What can hang from each mark:
K709: K309 K446
K216: K309
K350: K759
K602: K309
K759: K45 K216
K45: K759
K309: K216 K350 K602 K675 K709

(in the rows, 128 means zero)
Known rows, with every way that one mark hangs from another:
{K759 K45 K216}: [136 145 139 142 108 126 165 131 103  82 109  71 126 106 119 153  63 125
 173 152 131]
{K602 K309}: [139  98 117 126 127 115 164 156 120 131 146 130 103 145 136 114 146 153
 135 127 117]
{K45 {K759 {K216 {K309 K709}}}}: [144 146  87 141 120 140  68 107  78  86 115  61 122  74 116 212 101 165
 105 138 106]
{K216 {K309 {K350 K759} K602 K675}}: [ 95 134  38 119  89 113 162 199 120 140 101  86 119 149 108 152 141 129
  86 129  78]
{K45 K759}: [103 146 103 143 124 134 114 110 104  89 118 103 119 110 128 148 120 138
 144 125 131]
{K602 {K309 K709}}: [139 101 139 115 141 132 132 128 111 131 164 129 109 140 144 147 140 166
 114 125 113]
{K350 {K759 K45 {K216 {K309 K602}}}}: [ 92 165  86 142 105 132 165 179  96  83  62  39 107  89  95 196 106 118
 127 160  79]
{K45 {K759 K216}}: [134 157  91 150 115 129 133 119  93  80 109  69 128 105 119 159  85 136
 156 139 139]
{K350 K759}: [106 155 118 147 122 126 142 151 130 120 104 115 119 111 106 156 110 121
 133 145 112]
{K709 {K309 {K350 K759} K602 K675}}: [ 75 133  68 129  92 114 201 173 146 138  96  89 127 167 138 121  86 120
 139 135 115]
{K216 {K309 K350 {K709 K446}}}: [152  80 127 173 118 127 103 113 113 127 137 137 111  94 155 194 121 147
  79 139 113]
{K602 {K309 K216 K675}}: [ 92  98  69 105  93 143 184 174 150 141 165 115 117 154 129 120 156 133
 147 147 124]
{K216 {K309 K675 {K709 K446}}}: [111 106 112 116 111 159  69  98 114 122 165 108 125 117 153 222 104 167
  75 135  89]
{K759 K45 {K216 K309}}: [147 130 113 144 101 122 131 147  97  85  98  65 118  80 109 176  85 140
 142 154 102]
{K350 {K759 K45 {K216 {K309 K675}}}}: [109 161  75 134  74 125 147 174  98  80  99  33 123  94  88 207  41 146
 150 168  74]
{K216 {K309 {K350 {K759 K45}} K675}}: [104 129  76 150  71 106 160 187 106  99 101  77 116 106  99 173  72 142
 140 154  79]
{K350 {K759 K216}}: [135 166 105 154 113 121 162 162 119 109  97  84 128 107  97 167  75 119
 148 162 120]
{K216 {K309 K675 K709}}: [124 122  97  86 114 145  64 119 114 135 156 101 137 127 127 186 119 171
  78 124  83]
{K216 K309}: [139 115  99 129 122 122  96 143 121 132 116 121 119 103 119 151 149 142
  98 129 100]
{K309 K602}: [ 97 136 113 105 136 140 148 135 127 133 117 113 124 153 137 120 168 112
 105 114 122]
{K216 {K309 K350 K675 K709}}: [149 100  87 111 100 120  98 139 111 143 152 111 136 135 129 162 115 166
  82 123  95]
{K216 {K309 K350 K602 K675}}: [117 106  48 100  95 114 151 176 119 149 123  97 129 167 128 124 159 135
  78 112  94]
{K216 {K309 K350 K675}}: [149  98  65 122  87 101 130 167 120 143 135 112 131 141 120 131 119 152
 102 124 100]
{K602 {K309 K216 {K350 K759} K709}}: [108 100  94 170 107 128 195 182 143 140 131 129 101 110 117 151 149 121
 134 170 127]

Rows:
[113 151  49 131 118 135 121 142  85  89  85  48 115 106 117 174 145 137
 104 127 104] : {K45 {K759 {K216 {K309 K602}}}}
[124 107 113  83 121 139 135 133 111 135 187 111 123 169 143 150 116 181
 115 122 102] : {K602 {K309 K675 K709}}
[125 102 136 149 132 153  67  92 115 119 142 127 112  87 153 219 128 152
  77 140 101] : {K216 {K309 {K709 K446}}}
[ 89 111 101 130 121 155 166 137 148 148 122 125 127 135 141 130 191  88
 100 136 147] : {K309 K216 K350 K602 K709}
[106 157 103 165  98 111 229 182 102  87  69  55 115 121 108 150  79  98
 159 157 119] : {K309 {K350 {K759 K45 K216}} K602}
[107 106  69 131  79 130 181 163 158 145 143 122 140 146 124 109 133 102
 144 149 146] : {K309 K216 K350 K675}
[119 124 103 181  92  99 157 181 106  96  77  94 103  75  98 168  96 128
 139 159  90] : {K216 {K309 {K350 {K759 K45}}}}
[116 108  69  90 108 130 118 147 111 147 141  97 132 159 136 154 156 150
  60 108  88] : {K216 {K309 K350 K602 K675 K709}}
[ 76 131 106 190  82 129 208 177 145 100  84 105 111  81 102 146 109  79
 179 181 135] : {K309 K216 {K350 {K759 K45}}}
[141 105  97 170 108  90 211 199 121 131 118 129  94 136 114 118 121 139
 144 145 115] : {K602 {K309 {K350 K759}}}
[120 103 118 151 113 143 144 130 150 143 134 138 131 108 131 136 151 102
 122 150 153] : {K309 K216 K350 K709}
[ 85  76  88 171  72 140 191 131 178 132 136 126 126 129 171 139  80 104
 165 167 159] : {K709 {K309 K216 K350 K675} K446}
[ 55 115  92 127 118 159 169 136 179 140  96 109 122 126 150 114 169  85
 140 148 148] : {K709 {K309 K216 K602}}
[ 67 115 116 127 103 189 120  93 151 125 171 118 134 121 157 199 116 118
 118 157 135] : {K309 K216 K675 {K709 K446}}
[ 66 100  56 120  84 137 206 160 177 152 115 100 135 164 152  94 138  93
 144 143 149] : {K709 {K309 K216 K350 K602 K675}}
[145 143  65 151 108 124 102 135  87  84  98  62 119  80 108 181 105 151
 127 140 110] : {K45 {K759 {K216 K309}}}
[ 93 106 113 117 113 151 156 109 118 131 161 112 129 175 173 167 117 131
  89 118 123] : {K309 K350 K602 K675 {K709 K446}}
[ 80 130 102  96 103 174 115 115 149 139 164 110 147 132 131 164 134 122
 119 147 130] : {K309 K216 K675 K709}
[ 73 116  75  98 101 160 167 144 148 150 145 106 141 164 140 133 169 101
 100 132 135] : {K309 K216 K350 K602 K675 K709}
[109  99  75 181  94 111 228 211 152 138 113 131  95 117 109 120 154 104
 156 170 130] : {K602 {K309 K216 {K350 K759}}}
[ 92 127  59  77 109 139 117 158 120 141 127  87 128 157 127 148 165 142
  76 112  83] : {K216 {K309 K602 K675}}
[153 133  85  94 105 140  85 130 102 127 148  67 146 122 119 197  85 172
  91 138  92] : {K759 {K216 {K309 K675 K709}}}
[164  78 128 139 129 106 166 147 110 140 159 138 108 147 144 121 135 160
 117 124 125] : {K602 {K309 K350 K709}}
